What can hang from each mark:
q_561: q_173 q_854
q_17: q_854
q_918: q_173 q_712
q_619: q_497 q_561
q_712: q_619 q_918
q_173: q_561 q_918
q_854: q_17 q_497 q_561
q_497: q_19 q_619

Every row comes from one small tree of marks. Brackets hold a mark, then the marks that hang from it, in the order of their numbers. Every link used is in the known rows. Which tree was each row made from?
In the rows, zero is written as 128.
Known rows:
(q_497 q_19 (q_619 (q_561 q_173))): [164 108 160  80  96 196 150 108  77 165 185 152 113 121 115  48 115 105
 118 150 148  89  88 124 135 150  75 134 107 111 148 108 108 117  38  97
 149 158 155 141 165 144 113 114 141  99 145 129 129 141 153 100  69 139
 150 137 130 104 103 107 110]
(q_17 (q_854 q_561)): [115 158 101 164 189 116 168 143 129 147 125 146 115 116 149 147 132 115
 169 137 124 139 183 151 128 139 173 106 183 124 206  93 122 107 152 106
 128  90 126  94 153 136 141 144 133  90 151  99 125 117 118  98 106 143
 161 125  96 148 144 125 121]
(q_918 q_173 (q_712 (q_619 q_497))): [ 78 130 152 169  77  48  97 123 136 170 141 174 130 100 162 176 149 176
  74 123 141 128  80  91 135 109 163  79 113 160  81 142  84 103 208 126
 127  74 121 158 196 146 114 126 175 109 110 117 156 147  93 112 134 101
  90 135 112 195 163 170 148]
(q_17 (q_854 q_497 (q_561 q_173))): [135 147  93 137 171 123 184 144 132 130 136 132  96 149 151 155 150  86
 155 114 115 123 183 200 117 151 133  60 167  99 173  88 147 129 151  81
 102 102 125  99 144 125 113 120 137  79 146  99 131 126 145 104 125 157
 173  93 109 143 101 126 107]
(q_173 (q_561 (q_854 q_17)) (q_918 q_712)): [ 80 130 127  99 162  85 105 152 148 110  71 156 173 101 122 134 129 153
  90 108 105 162 149 101 137  98 127 198 140 177 155 191 122 141 138 191
 146 109 140 148  47 159 125 139  97 183 127 130  69  96 110 137 120  92
 146 172 145 120 127 139 110]
(q_497 q_19 q_619): [146 144 147 104  94 168 141 107  86 156 172 190 114 112 135  69  98  96
 140 150 113 108  97 128 144 151 112 127  99 114 141  76  85  85  35  79
 175 143 151 131 168 165 115  94 142 113 160  88 143 127 133  88  68 133
 137 139 137 126 125 116 141]
(q_918 q_173): [119 149 136 165 116 133 103 124 144 173 148 120 133 110 173 148 127 124
 104 123 139 135  93  97  95 119 145 103 129 142  94 102 107 133 131 103
 117  90 142 156 194 131 116 152 191 105 122 119 144 146 132 166 115 127
  85 112 119 176 140 107 128]
(q_918 q_712): [ 70 153 163 163 106  92 122 145 124 145 111 155 153  88 127 151 153 136
 188 119 100 165  99 103 127 128 146 107 167 186  99  91  97 138 154 118
 172  90 140 147 150 128 129 139 134 101 153 124 153 151 102 114 110 138
 107 177 114 124 187 156 137]
(q_918 (q_173 (q_561 (q_854 q_17 q_497)))): [134 134 109 128 126 116  85 120 166 123 130 128 149 137 183 160 126 102
  92 109 128 124  84  99 104  92 145 138 124 130 106 145 118 154 140 105
  92  93 136 172 138 122 101 142 155 161 113 129 111 108 152 173 135  99
 126 128 124 181 121  99 113]
(q_712 (q_619 q_497)): [151 128 128 146 103 119 107 103 111 133 155 131 139 128 102 125 103 164
 138 158 159 113 147 128 170 172 149 114  65  79 112  91 114  91 165 172
 122 158 131  89 150 123 181 103 112 123  82 120 164 151  89 106 130 145
 127 114 139 156 142 168 182]
(q_712 q_619 (q_918 (q_173 q_561))): [146  69 121 151 121 103 114  52 101 141 114 127 123 134 138 148 115 146
  99 144 167 142  91  97 199 115 162 167  68  73 109 147 140 116 144 136
  90 113  94 110 158 145 170 159 105 194 127  59 149  94  97 141 174 122
 106 108 161 159 182 169 185]
(q_619 (q_497 q_19) q_561): [161 107 166  97 125 192  81 129  93 141 184 157 146 131 128  79  99 188
  96 199 164 115 118  93  97 108 133 106 130 124 136 117  91  51  88 160
 135 182  89 158 147  93 147  91 111  93 105 200 131 171 106 142  87 132
 125 114  82 135 113 144  97]
(q_854 (q_497 q_19) (q_561 q_173)): [173 139  81  97 116 185 162 151 130  94 139 101  36 152 136 143 127  64
 134 132  97  96 144 201  82 130  94  59 125  92 135  98 146 109  99  42
 112 163  90 110 141 110 102  89 146 109 147 127 150 138 176  97 161 144
 120  54  97 116  64 115  90]
(q_712 q_619 q_918): [156  88 137 153 125 123 144  64  88 127 123 110 126 140  98 122 120 152
 167 144 154 143 125 118 210 153 160 162  84  68 106 107 144 119 122 151
 121 136  99  82 148 133 191 144  89 164 142  63 167 115  84 116 173 149
 115 126 170 107 192 168 204]
(q_854 q_497 q_561): [142 166 102 143 117 140 167 153 145  71 141 104  74 148 111 148 162  94
 172 133  90 113 137 169  83 103 134  54 151 117 125 101 120  99 119  52
 131 157 115  98 119  90 105 114 136 125 150 138 157 130 176 129 152 157
 127 107 103 114  99 107 134]
(q_173 (q_561 q_854) (q_918 (q_712 q_619))): [ 85 123 122 106 151  76  94 125 130 106  75 143 162  86 101 136 138 164
  87 119 133 154 160  90 158 101 122 205 106 145 150 168 126 121 139 214
 112 119 141 132  58 171 134 156 105 203 130  96  87  95  84 114 134 104
 144 149 164 118 115 148 154]
(q_173 q_561): [133 123 118 112 138 148 110 121 138 125  82 132 178  91 136 138 116 110
 162 165 133 165 116  90 139 123 139 163 115 129 151 100 119 133 125 134
 121 123 129 130 108 109 163 155  91 170 114 132 132 109 118 159 103 141
 117 156 139 161 160 145 120]
(q_854 q_17 (q_497 q_619) q_561): [155 152  97 135  93 110 213 182 167  81 163 154  88 177 108  93 136  77
 180 107  52  78  93 187  94 119 123  58 153 131 134 165 108 110 131  20
 191 173 156  96 102  90  78  70 112 108 139 184 130 111 231 131 131 142
 168 153  97 114 114  94 102]
(q_173 (q_561 (q_854 q_17)) q_918): [124 139 108 101 174 126 103 140 146 108  80 133 170 119 120 114 106 136
  95 118 121 143 173 104 129 105 120 210 121 137 163 168 143 130 107 197
 132 136 144 131  43 146 132 138  98 192 112 138  78  90 127 158 115 109
 145 140 160 120 105 122 116]
(q_712 q_619 (q_918 (q_173 (q_561 q_854)))): [142  67 123 147 126 103 104  50 105 129 119 108 133 143 140 152 122 136
  90 136 170 132 106  96 206 114 168 183  70  69 110 150 150 133 135 143
  80 113  88 105 152 153 171 158 112 200 133  51 145  92  97 132 181 109
 115 111 170 143 171 147 191]
(q_173 q_561 (q_918 q_712)): [ 76 135 136 100 152  98 120 148 139 131  56 172 175  77 117 134 141 166
  83 145 110 180 138  94 137  97 118 162 125 173 140 152  97 103 138 183
 153 105 137 147  66 147 128 152 100 178 130 126 105 108  93 141  98 130
 103 157 146 146 138 177 118]
(q_17 (q_854 (q_497 q_19 q_619) q_561)): [125 157 102 125 160 113 180 138 109 124 160 188  78 143 145 119 144  96
 144 124  99 113 160 181 129 130 140  71 161 101 186  89 102  80 100  65
 133 111 134 105 146 150  92 101 138  89 174  74 122 112 141  81 101 146
 193 104  93 139  98 125 118]
(q_918 (q_173 (q_561 q_854)) q_712): [ 63 125 139 148 111  67  72 123 151 146 101 161 163  89 189 183 160 121
  89 110 130 148  76  66 123  67 162 138 144 195 107 153  96 162 171 107
 108  56 127 183 155 153  95 160 169 152 138 107 123 108 113 138 123  82
 106 169 108 179 160 123 115]
(q_173 q_561 q_918): [122 133 119  98 162 142 121 137 134 132  65 143 168  94 113 117 119 147
  86 156 127 168 157 100 128 111 115 172 107 134 158 135 116  90 110 190
 133 130 138 138  62 138 137 154  97 182 112 123 106 105 112 162  94 138
 111 128 157 147 114 150 127]
(q_561 q_854): [123 151 135 143 137 145  96 110 119 105 141  76 156 130 125 127 119  98
 187 105 143 126 163 114 126 150 154 175 143 134 120  90 158 176 101 136
 111 122 141 118 123 140 144 146 150 131 141 104 116 126 119 126 129 115
 142 143 139  86 115  57 169]
(q_712 (q_918 q_173)): [126 101 148 155 139 140 124  90 115 155 117 119 133 143 181 141 131 127
 120 151 129 158 110 112 151 102 168 138 125 128  84 118 131 126 109  87
 130  93  90 140 168 128 147 156 132 139 159  83 153 120 113 161 145 128
  78 114 142 137 180 117 162]
(q_619 q_497 (q_561 q_173)): [162  87 162 100 119 191 118 138 116 148 151  96 176 144 136  87 112 160
 108 196 181 108 139 123 116 138 110  91 119 131 119 129 140 125 143 152
 118 186 112 141 141  77 156 120 110  72  75 212 144 177 134 146  98 147
 113 120 108 134 107 118  99]
(q_173 q_918): [121 170 148 131 148 144 132 144 129 145 111 119 135 107  99 101 130 162
 116 132 116 156 173 128 110 145 113 134 127 145 115 106 118 100  96 170
 159 134 156 127 109 136 126 140 133 118 129 120 126 134 112 148 100 162
 105 112 155 110 112 126 152]
(q_854 q_561): [134 155 105 172 141 149 163 155 137 114 113  96  92 108 124 146 122  97
 173 158 121 134 151 130  94 115 156 117 162 142 172 115 131 111 134  77
 152 146 116  88 148 113 146 136 145 115 137 138 149 129 157 110 133 139
 111 127 104 132 140  94 127]

Which tree is each row?
[135 175 121 119 162 128 129 122 115 137 164 193 106 154 142 125 141 126
 160 108 106 135 154 170 129 153 134  74 158  92 143  54 101  94 102 114
 116  83 132 143 141 141 103 103 124  84 162  81 118 135 100 123 100 156
 177  97 107 142 121 160 119]	(q_17 (q_854 (q_497 q_19)))
[126  81 139 135 149 138 111  83 114 133 104 118 151 136 188 143 126 111
 106 146 139 161 112 100 167  84 172 174 113 125 105 148 146 140 108  98
 105 103  86 136 142 137 151 160 117 178 156  76 136 107 119 162 148 107
  91 121 149 139 166 106 158]	(q_712 (q_918 (q_173 (q_561 q_854))))
[117 131 137 118 127 149 152 158 132 171  85  92 130 109 131 131 126 117
 110 119 130 148 166 165 129 179  78 111 118 150 110 105 169 165 139 144
 140 112 152 133 129 142 128 141 137  90 113 128 140 153 121 119 120 148
  84 101 162 117 109 135 119]	(q_561 (q_173 (q_918 q_712)))
[144 161 122 133 126 132 102 133 147  71 165 103 140 181 117 115 121  97
 195  62 100 103 132 151 108 148 137 134 150 122  91 114 145 179 109 117
 130 125 153 135  93 110 110  99 130 122 136 138 105 126 150 152 144 115
 169 148 132  79 109  74 132]	(q_561 (q_854 q_17 q_497))
[ 73 134 129  94 162  91 101 136 134 112  64 142 176  86 123 137 142 144
  80 126 115 169 167  94 136  86 126 201 134 171 147 162 120 129 123 189
 128 110 134 148  54 163 121 154 111 191 142 102  86  98  95 128 115 104
 133 157 153 120 115 130 134]	(q_173 (q_561 q_854) (q_918 q_712))
[124 126 114 135 126 130  75 112 147 140 121 115 155 111 185 159 127 109
  89 128 154 135 102  80 116  90 151 152 116 143 120 135 129 151 134 113
  88  85 131 166 155 136 117 164 165 164 113 103 123 108 136 162 124  99
 108 124 130 178 124  93 124]	(q_918 (q_173 (q_561 q_854)))
[150 130 113 109 157 166 125 152 151 131 120  48 136 161 138 111  94  89
 133  80 130 111 192 181 123 193  91 178 126 126 128 148 212 223 119 167
 117 139 164 117  88 149 130 118 144 102 102 139  92 132 155 128 146 101
 134 107 168  81  80  69 108]	(q_561 (q_173 q_918) (q_854 q_17))
[ 91 147 164 135 124  89 123 141 118 144 122 153 143 102  78 114 152 211
  83 128 131 146 148 109 129 127 112 124 130 154 116 141  93  79 146 205
 153 132 144 130 108 144 122 133 126 114 117 142 119 142  82 119 112 142
 116 135 142 114 124 173 147]	(q_173 (q_918 (q_712 (q_619 q_497 q_561))))
[168  89 148 118 106 140 123 108 107 142 157 101 144 132  75 105 110 189
  92 163 191 103 143 125 150 169 106 121  78  88 124 131 136 107 156 203
 102 174 133 102 138 119 167 125 112 111  68 164 139 156 102 121 125 151
 133 103 141 131 108 161 151]	(q_712 (q_619 q_497 (q_561 (q_173 q_918))))
[164 110 141  94 125 194 106 105 107 106 173  58 126 157  95  95 139 115
 141 113 175  94 118 128  96 138  82 137 144 110 115 113 165 188  76 145
  82 153 129 154 118 100 110 146 147 115 132 164 105 154 148 137 129 136
 157 119 124  67  74  80 106]	(q_619 (q_561 q_173 (q_854 (q_497 q_19))))
[154 125  96  87 141 147  90 117 142  82 114 145 151 144 138 132 103  94
 157 119 112 133 117 111 127 113 134 173 122 111 148 130 132 155 108 131
 107 134 127 150  75 119 128 114  95 188 130 133  97  96 141 153 132 100
 161 150 126 132 125 123 103]	(q_173 (q_561 (q_854 q_17 (q_497 q_19))))
[117 129 121 114 148 134 125 160 153 137 112  70 139 141 139 120 108 100
 130  75 121 116 174 172 126 183  85 168 139 157 120 158 200 228 140 162
 130 118 152 126  94 158 120 120 148 106 111 140  89 138 140 116 147  96
 136 128 159  79  95  81 103]	(q_561 (q_173 (q_918 q_712)) (q_854 q_17))
[ 85 160 156 142 129  84 128 139 116 143 113 151 132  99  82 120 148 190
 110 114 115 154 152 114 138 143 112 128 124 153 107 122 104  94 141 194
 155 119 153 124 110 157 120 140 132 124 126 109 126 133  82 111 111 148
 114 129 150 111 137 173 161]	(q_173 (q_918 (q_712 q_619)))
[157  72 129 135 119 125 103  62  83 155 160 158 100 150 165 137  94 175
  54 173 159 123 117 116 199 119 169 135  53  60  96 139 118  58 129 137
 111 139  54 109 182 151 174  93 114 153 120  71 158 127  76 111 172 111
  95  68 142 166 159 174 184]	(q_712 (q_619 (q_497 q_19)) (q_918 q_173))
[151  74 140 142 121 121 131  71  86 127 132 132 140 153 123 124 103 166
 127 181 148 127 146 128 218 144 175 148  63  67  98 120 137  78 142 153
 125 155  75  78 144 128 202 110  70 155 118  88 173 127  73 109 165 137
 113 107 155 130 177 176 211]	(q_712 (q_619 q_497) q_918)
[ 68 127 136 152 106  63  80 137 163 147 100 166 162  98 194 183 151 125
  93  99 120 148  64  74 112  74 157 141 152 196 107 173 101 165 178 106
 123  59 128 183 150 143 100 148 160 154 136 127 113 114 123 140 129  68
 109 171 105 181 165 131 101]	(q_918 (q_173 (q_561 (q_854 q_17))) q_712)
[166 130 110 107 126 165 127 140 156  94 144  54 126 191 143 125 109  58
 173  69 111  89 147 191 116 191  87 131 123 103  95 113 205 240 123 107
  98 139 156 129 103 116 114 108 140 103 116 142 114 144 175 138 163 115
 150 115 149  80  82  69 110]	(q_561 q_173 (q_854 q_17 q_497))
[175 140  76 124 115 148 195 196 185  87 128  99  65 187 125 137 125  71
 171 100  79  87 120 208  78 150  96  61 155 117 131 156 162 154 162  38
 148 161 128 105 105  71  98  78 121  97 106 197 138 132 215 143 166 135
 132 112 102 122 104 113  64]	(q_854 q_17 q_497 (q_561 q_173))
[141 133 164 119 132 160 100 105 115  89 184  76 159 145  78  92 154 142
 164 110 158 109 113  99  89 112 114 138 169 135 104 114 135 160  83 147
 102 152 145 152 113  95 109 163 142 127 145 166 105 137 141 162 118 139
 167 154 120  65 102  72 134]	(q_619 (q_561 (q_854 q_497)))
[ 86 123 136 108 141  77 120 133 130 128  63 168 160  79  99 136 146 177
  77 141 123 172 132  92 156 102 116 168 106 145 146 155 103  92 149 205
 131 114 139 133  76 148 135 153  90 189 118 117 109 102  87 125 119 128
 119 147 150 144 141 197 141]	(q_173 q_561 (q_918 (q_712 q_619)))
[156 130 159 108 127 166  90 102 103  88 191  89 135 147  79  91 147 141
 162 113 161 106 108  99  88 110 109 143 165 128 117 110 128 144  64 150
  95 152 137 158 115 101 109 155 140 127 150 161 101 139 130 156 122 134
 165 144 112  65  95  86 125]	(q_619 (q_561 (q_854 (q_497 q_19))))
[154 136  75 144 155 151 192 203 174 137 102  88  78 139 133 126  91 104
 142 121 100 112 152 174  87 159 114 117 159 144 183 177 172 155 165 102
 168 163 124  86 105 106 130 101 123  93  95 197 118 133 195 125 148 125
 115 117 112 125 123 109  65]	(q_854 q_17 (q_561 (q_173 q_918)))
[127  84 132 131 143 133 113  78 121 116 110 123 148 150 187 147 136 108
 103 139 134 153 112 112 162  76 158 154 116 116  88 141 139 133 100  85
 102 106  87 143 133 124 138 155 112 176 163  69 142 105 129 168 159 113
 101 117 151 137 153 105 165]	(q_712 (q_918 (q_173 (q_561 (q_854 q_497)))))
[ 92 122 170 142  91  87  94 119 105 143 149 177 137  94  95 133 146 187
 132 142 147 129  96  92 146 125 137 109 124 145 110 122  77  89 163 172
 142 133 112 136 154 126 136 113 122 103 127 148 143 149  78  91 122 124
 127 161 102 131 166 191 137]	(q_918 (q_712 (q_619 (q_497 q_19) q_561)))
[ 83 130 165 162  89  73 116 121 113 139 144 149 142  87  71 138 165 179
 172 114 142 142  77  82 142 135 129 119 147 154 106 120  93 131 173 163
 141 116 137 136 149 123 134 154 132 110 133 142 144 141  87 107 126 140
 129 184 115 118 184 181 148]	(q_918 (q_712 (q_619 q_561)))
[ 93 113 164 152  90  82 123 116 114 147 132 131 133  92  81 142 154 164
 166 114 152 134  90  95 147 152 112 118 142 149 109 122 118 155 177 164
 130 113 142 132 152 126 139 154 129 107 126 133 147 143  93 105 135 140
 124 167 119 118 170 177 135]	(q_918 (q_712 (q_619 (q_561 q_173))))
[127 167  93 139 176 123 161 137 119 116 154 181  74 140 143 140 138 112
 153 119 102 126 167 177 108 130 145  72 172  93 184  81 110  75 115  90
 116 103 103 109 147 132 106 104 130  91 168  85 120 122 123 100 115 145
 182  92  89 137 107 144 105]	(q_17 (q_854 (q_497 q_19) q_561))
[192 139  68 103 117 166 176 191 164  96 150 127  26 182 131 128 101  74
 151 105  73  79 109 209  67 151  94  58 141  97 152 149 154 127 130  43
 145 170  96 116 115  94  95  47 121  95 128 188 125 138 203 121 168 123
 134  82  84 128  86 135  43]	(q_854 q_17 (q_497 q_19) (q_561 q_173))
[ 81 114 165 164  79  57  88 117 131 167 162 171 136  99 142 163 164 196
  69 128 156 117  61  72 124  94 148  88 132 164  87 160  71 106 197 145
 119  92 121 168 187 136 108 140 175 108 111 143 144 151  98 128 126 105
 105 145  99 175 158 164 136]	(q_918 q_173 (q_712 (q_619 q_497 q_561)))
[163 137 147 103  82 139 183 150 159 107 184 153 142 193  92  65 145 100
 173  86  80  81  57 172 115 153  77  67 130 124  85 138 115 157 111  74
 164 162 188 141 102  76  76  86 106  84 120 198 126 142 203 178 108 158
 172 167 130 105 120 118 102]	(q_854 q_17 (q_497 (q_619 (q_561 q_173))))
[118 130 102 146 144 143 176 178 137 137  86  78  82 101 134 149 129  97
 129 143 128 128 174 161 106 133 117 115 144 156 169 138 164 135 147 100
 145 141 119  86 130 134 131 135 147 104 128 142 146 137 157  86 136 140
  93 101 121 119 101  98 110]	(q_854 (q_561 (q_173 (q_918 q_712))))
[125 130  94 144 139 134 173 163 135 134  94  74  74 103 117 148 128 103
 123 146 133 119 171 160 115 144 113 116 136 138 166 147 165 129 165 115
 133 145 116  74 136 137 142 137 150 108 115 130 147 133 149  82 153 139
 105 100 127 120 108 113 122]	(q_854 (q_561 (q_173 (q_918 (q_712 q_619)))))
[163 109 161  80 102 188 148 118  80 164 182 152 110 124 107  51 108 120
  91 152 143  93  97 129 134 144  73 130 103 121 151 115 101 105  32 119
 151 162 161 141 152 153 105 116 145 106 147 129 119 133 153 100  70 139
 150 128 140  94  84 110 111]	(q_497 q_19 (q_619 (q_561 (q_173 q_918))))
[152 130  74 158 143 153 187 197 168 130 110  91  82 140 134 134  89  76
 177 124 106 107 129 171  94 163 123 113 159 137 173 161 171 172 175  83
 159 157 122  85 128  94 147  98 125  89  99 201 135 132 197 121 151 130
 112 132 100 136 143 107  62]	(q_854 q_17 (q_561 q_173))
